What can hang from each mark:
q201: q739 q854
q496: q739
q402: q201 q320 q496 q860
q846: q724 q739
q860: q320
q320: q183 q402
q854: q201
q739: q201 q496 q860
q183: q320 q739

Each row was made from one small tree. Brackets hold a mark, then the marks that hang from it, in the order of their numbers. Every link used is in the known rows. Write each row's tree.
Known rows:
(q846 q724 (q739 q201 q496 (q860 (q320 q402)))): [  6.6  28.2 -47.5   9.2 -18.6  -9.2  38.2 -11.4 -67.4   3.3   9.0 -41.5
 -13.3  11.5   0.3 -34.8 -10.7  37.7   5.8  22.8  19.0 -22.7]
(q860 (q320 (q183 q739) (q402 q201))): [ 11.3   3.4 -47.7  31.6  11.9  -7.5  62.8 -22.5 -14.6 -13.1   0.4   9.7
 -28.4  -5.2 -19.6 -41.3   0.9  17.6 -37.1 -10.4  11.4 -16.9]
(q846 q724 (q739 (q201 q854) q496 q860)): [ 18.2  46.2 -44.1  -2.5 -17.4  -5.8  16.4 -27.0 -56.0   8.2   0.1 -26.7
   4.6  29.7   6.8 -22.4 -13.4  49.1 -14.9  29.4  33.3 -28.4]
(q496 (q739 q201 q860)): [ 12.3  26.3 -36.7   1.9  18.7 -25.3  25.2 -32.7 -19.8 -25.7 -14.5  -7.2
 -27.9   7.3 -19.1 -10.7  -2.6  20.9 -22.0  21.0  24.6 -18.7]
(q860 (q320 (q183 q739) (q402 (q201 q854) q496))): [ 14.0  10.9 -50.6  30.2   9.2   4.2  58.1 -13.3 -13.8 -13.2  -5.8  10.6
 -19.5   3.7  -1.0 -34.2   1.6  31.1 -47.6  -9.9  10.0 -21.4]
(q846 (q739 (q201 q854) q496 (q860 q320))): [  5.6  26.7 -27.9  -0.9  -9.7  -1.7  25.7  -9.2 -52.0 -13.3   0.0 -24.9
  11.8  20.1   0.1 -28.9  -5.9  46.7  -9.9  12.6  32.0 -29.2]
(q854 (q201 (q739 q496 (q860 q320)))): [ -7.5  24.0 -27.8 -15.4  -6.3 -30.3  22.3 -12.1 -36.6 -28.5 -11.8   1.1
  -1.4  18.2 -18.3 -37.5  -6.7  20.7 -26.6   3.0  35.3 -16.1]
(q201 (q739 q496 (q860 (q320 q183 q402))) q854): [  1.1  11.0 -30.8  28.1 -19.5   6.7  21.4 -15.5 -39.7 -33.8   2.0 -10.2
 -10.3  20.6  -4.2 -58.1   6.2  38.7 -28.4 -10.8  19.3 -12.6]
(q854 (q201 (q739 q496 q860))): [ -1.6  32.6 -37.5 -15.9  -4.0 -29.8  14.8 -24.0 -29.1 -18.0 -12.9  10.0
  -5.9  24.0 -21.1 -29.6  -6.9  19.5 -41.3   9.1  40.3 -13.6]
(q183 q320): [  1.5  12.2 -41.3  22.2   7.3 -33.4  48.9 -23.9  -3.3 -26.9 -11.7  24.1
  -3.0   7.0 -22.4  -5.6  -6.6   8.2 -54.4   1.0  29.0 -13.5]
(q860 (q320 (q183 (q739 (q201 q854) q496)) q402)): [ 25.1  19.2 -38.1  32.6  -1.4   5.9  31.7  -9.9 -40.1 -22.1  -3.3 -12.7
  -0.4   8.1  -6.0 -58.5   5.2  41.9 -16.2 -14.3  33.9 -13.8]
(q846 q724 (q739 (q201 q854) q860)): [ 23.6  38.1 -45.7   7.9 -16.5 -19.5  26.8 -37.9 -45.4   3.1   2.4 -18.2
   1.4  25.9   4.6 -15.9 -17.4  49.2 -17.6  30.6  19.4 -27.5]
(q183 (q739 (q201 q854) (q860 (q320 q402)))): [ 22.7  11.9 -42.4  28.4   6.1 -10.7  34.5 -13.1 -35.3 -24.0  -1.5  -4.9
  10.9   7.1  -4.4 -40.4  -4.2  49.5 -12.6   3.7  20.3 -14.1]
(q854 (q201 (q739 q496 (q860 (q320 q402))))): [ -5.9  16.0 -37.1   0.1  -9.3 -28.3  27.0  -7.1 -41.9 -30.8  -5.6  -1.2
  -8.3  16.7 -17.0 -45.1  -2.2  26.5 -22.7  -2.0  26.1  -9.6]
(q739 q201 q496 q860): [  4.7  29.4 -34.9  -2.2   6.2  -7.3  21.7 -17.9 -33.4  -0.7 -13.3  -9.8
 -11.5  15.4 -22.4 -20.2   0.9  21.7 -27.6  15.0  41.1  -8.8]
(q846 q724 (q739 q201 (q860 q320))): [ 10.4  28.8 -40.0   4.0 -14.0 -24.9  44.2 -26.7 -52.1   0.6   5.4 -30.4
  -9.7   8.8  -3.0 -21.2 -19.2  31.8  -0.9  29.0  14.1 -28.3]
(q854 (q201 (q739 (q860 q320)))): [ -2.5  16.0 -30.0  -5.0  -5.2 -44.3  33.0 -22.6 -26.5 -33.5 -10.0   9.9
  -4.5  14.5 -20.5 -31.7 -10.5  20.8 -29.3   4.0  21.4 -15.5]
(q201 q854): [  4.2  13.8 -33.0  21.0   3.8 -29.9  31.3 -30.6  -0.8 -24.5  -9.8  23.4
   3.9  14.6 -20.9  -7.7   0.0  32.5 -54.3  -4.0  27.8 -13.3]
(q402 (q201 q854) (q320 q183) (q496 q739) q860): [ 23.2  29.2 -54.1   3.4  33.6  18.2  41.4  -7.4  16.7 -15.4 -31.7  19.2
 -41.9   9.4   8.1   6.3  11.4  20.8 -63.4  23.6   4.5 -27.8]
(q320 (q402 (q496 q739) q860)): [  0.2  11.6 -57.1  10.7  26.8 -16.4  38.3 -11.6   7.5 -27.8 -17.3  13.6
 -31.6  -7.0 -11.0  11.6   3.8  14.3 -51.8  13.6   9.8 -14.6]
(q854 q201): [  6.3  19.2 -35.4   1.2   6.6 -51.2  42.5 -31.3  -9.2 -18.2 -14.1  23.6
  -8.7  17.1 -32.2  -6.5  -5.3  17.5 -46.8   1.7  32.1  -6.8]
(q201 q739 q854): [  0.1  19.1 -38.8  20.7  -6.0 -34.2  16.5 -32.4   1.6 -36.3  -9.8  28.1
   3.3   9.3 -17.9 -24.8  -3.0  30.3 -59.5  -8.5  25.4 -22.0]
(q402 q201 (q320 q183) q496 q860): [ 13.2  23.8 -57.9   5.0  26.8  17.3  58.8  -4.3  14.0  12.5 -26.4  21.8
 -44.1   2.6  -7.4   5.7   8.6   4.1 -69.8  23.1   6.4 -15.6]

Which tree is each row?
[ -9.0  16.3 -31.5  -2.6  18.6 -20.3  44.2 -15.7 -13.8 -31.9 -10.3  -6.4
 -27.9  -1.2  -8.3  -0.1  -4.8  15.2 -30.2  17.7  15.1 -24.3] -> (q402 (q496 (q739 (q860 q320))))
[ -9.3   8.1 -48.7  11.3  23.0 -23.5  54.8  -7.1  -4.1 -31.1 -16.0   5.2
 -45.7  -9.0 -13.7  -8.2   5.3  11.5 -39.5  -0.1   4.2 -25.6] -> (q860 (q320 (q402 q201 (q496 q739))))
[ 39.4  44.4 -44.8  12.9  10.5  26.9  25.6 -13.7 -30.9   2.5  -9.3  -7.0
  -5.3  20.5   4.6 -40.1   1.9  41.9 -28.3  22.3  38.3 -18.6] -> (q402 (q320 (q183 (q739 (q201 q854) q496 q860))))
[  1.3  20.0 -37.0  14.0  -6.4 -22.8  14.2 -33.9 -10.2 -29.4  -6.4  18.8
   2.8  18.1 -12.0 -24.6  -5.7  35.1 -51.6   4.9  22.2 -19.3] -> (q201 (q739 q860) q854)
[ 18.1  18.3 -49.1  22.5   8.0  -3.4  39.5  -4.7 -33.3 -16.1  -5.5  -7.0
   4.6   4.4   4.2 -30.4  -5.8  45.3 -21.3   8.7  18.3 -16.9] -> (q183 (q739 (q201 q854) (q860 (q320 (q402 q496)))))
[ 20.4  26.6 -58.9  19.1  10.9   0.4  34.2  -7.8 -40.8 -10.6  -6.5  -3.4
   2.3   9.4  -5.8 -35.9  -7.6  24.1 -24.3  13.6  40.3 -12.4] -> (q183 (q320 q402) (q739 q201 q496 q860))
[  8.4  13.1 -35.9   0.9  24.3   6.7  41.3 -10.1   0.9 -30.8 -28.7   6.3
 -30.9   6.6   2.0  -4.9   8.1  20.3 -47.3   5.6   6.2 -26.8] -> (q402 (q201 q854) (q496 q739) (q860 (q320 q183)))
[ 27.7  27.4 -43.9  22.4   9.3 -13.7  40.6 -38.0 -16.5  -6.4  -5.8   4.5
 -17.3   0.3 -21.6 -33.8  -5.3  17.6 -36.1   2.6  33.3 -15.7] -> (q320 (q183 (q739 q201)))
[ 17.2  20.0 -40.8  17.9   4.9   3.4  23.6  -2.2 -45.0 -19.0  -4.0 -13.8
  14.2  11.0  -2.3 -46.6  -0.5  49.3  -9.8   2.8  34.1 -15.0] -> (q183 (q739 (q201 q854) q496 (q860 (q320 q402))))
[  6.9  17.5 -26.8   2.2  16.1 -25.8  32.3 -20.5 -27.1 -36.5 -13.5 -16.6
 -23.2   1.3 -16.4 -18.8  -2.0  21.9  -7.2  15.1  19.9 -20.9] -> (q496 (q739 q201 (q860 q320)))
[ 20.1  20.9 -45.5   9.2  18.5   6.7  47.6  -7.4 -15.4  -6.0 -17.4  -2.9
 -11.9 -10.9  -5.6 -21.3  -4.3  13.3 -33.5   9.9  22.5 -17.6] -> (q402 q496 (q860 (q320 (q183 (q739 q201)))))
[ -3.0   6.6 -39.5   5.5   8.9 -14.6  22.3  -7.6   4.5 -34.3 -25.3  27.4
   3.9   2.9 -10.4 -22.8   2.7  25.9 -53.9  -5.3  11.8 -25.6] -> (q402 (q201 q739 q854) (q860 q320))
[ 11.5  30.6 -31.2   2.5   2.0  -2.9  11.8 -17.3 -33.9  -9.1 -15.6  -6.5
   4.3  26.7 -12.4 -23.6   2.7  39.4 -29.4  10.7  41.6 -10.5] -> (q739 (q201 q854) q496 q860)
[ 23.8  27.8 -28.5  17.3   1.8   4.3  26.9 -14.6 -35.1 -19.8  -9.3 -10.7
   6.1   9.1  -6.9 -51.0   1.1  36.3 -19.9  -9.4  43.0 -20.6] -> (q860 (q320 (q183 (q739 (q201 q854) q496))))
[ 14.0  18.3 -48.6  17.5  13.7   7.2  41.3 -28.5 -16.2 -18.5 -11.7   0.1
 -49.4  22.3   1.6 -15.1   7.1  30.5 -46.9  11.5   2.8 -18.6] -> (q320 q183 (q402 (q201 q854) (q496 (q739 q860))))
[ 24.1  41.6 -47.8   3.0  22.5  -2.7  27.9  -8.6 -10.2 -21.1 -23.4  -2.4
 -25.6  12.5   8.3  -1.1   1.7  36.2 -33.8  33.9  16.6 -26.8] -> (q402 q320 (q496 (q739 (q201 q854) q860)))
[ -4.9  27.1 -36.8  10.2  -7.0 -20.4   6.1 -21.8  -8.5 -31.0 -12.0  19.0
   6.5  13.1 -15.6 -30.9   1.1  30.3 -56.8  -9.7  39.3 -22.8] -> (q201 (q739 q496) q854)
[ 34.1  38.6 -55.1   6.8  24.6  24.4  32.6  -2.7 -11.4   6.5 -18.7   3.0
 -13.3  -2.2  -6.1 -25.8   4.8  18.2 -37.8  21.6  36.8 -16.5] -> (q402 (q320 (q183 (q739 q201 q496))) q860)
[ 12.9  12.1 -41.6  25.8   6.5  10.8  42.7 -11.0 -25.8 -16.0  -4.0   3.4
  -9.7  10.4  -7.0 -50.2   7.0  35.4 -35.8 -15.8  26.1 -19.4] -> (q860 (q320 (q183 (q739 q496)) (q402 (q201 q854))))
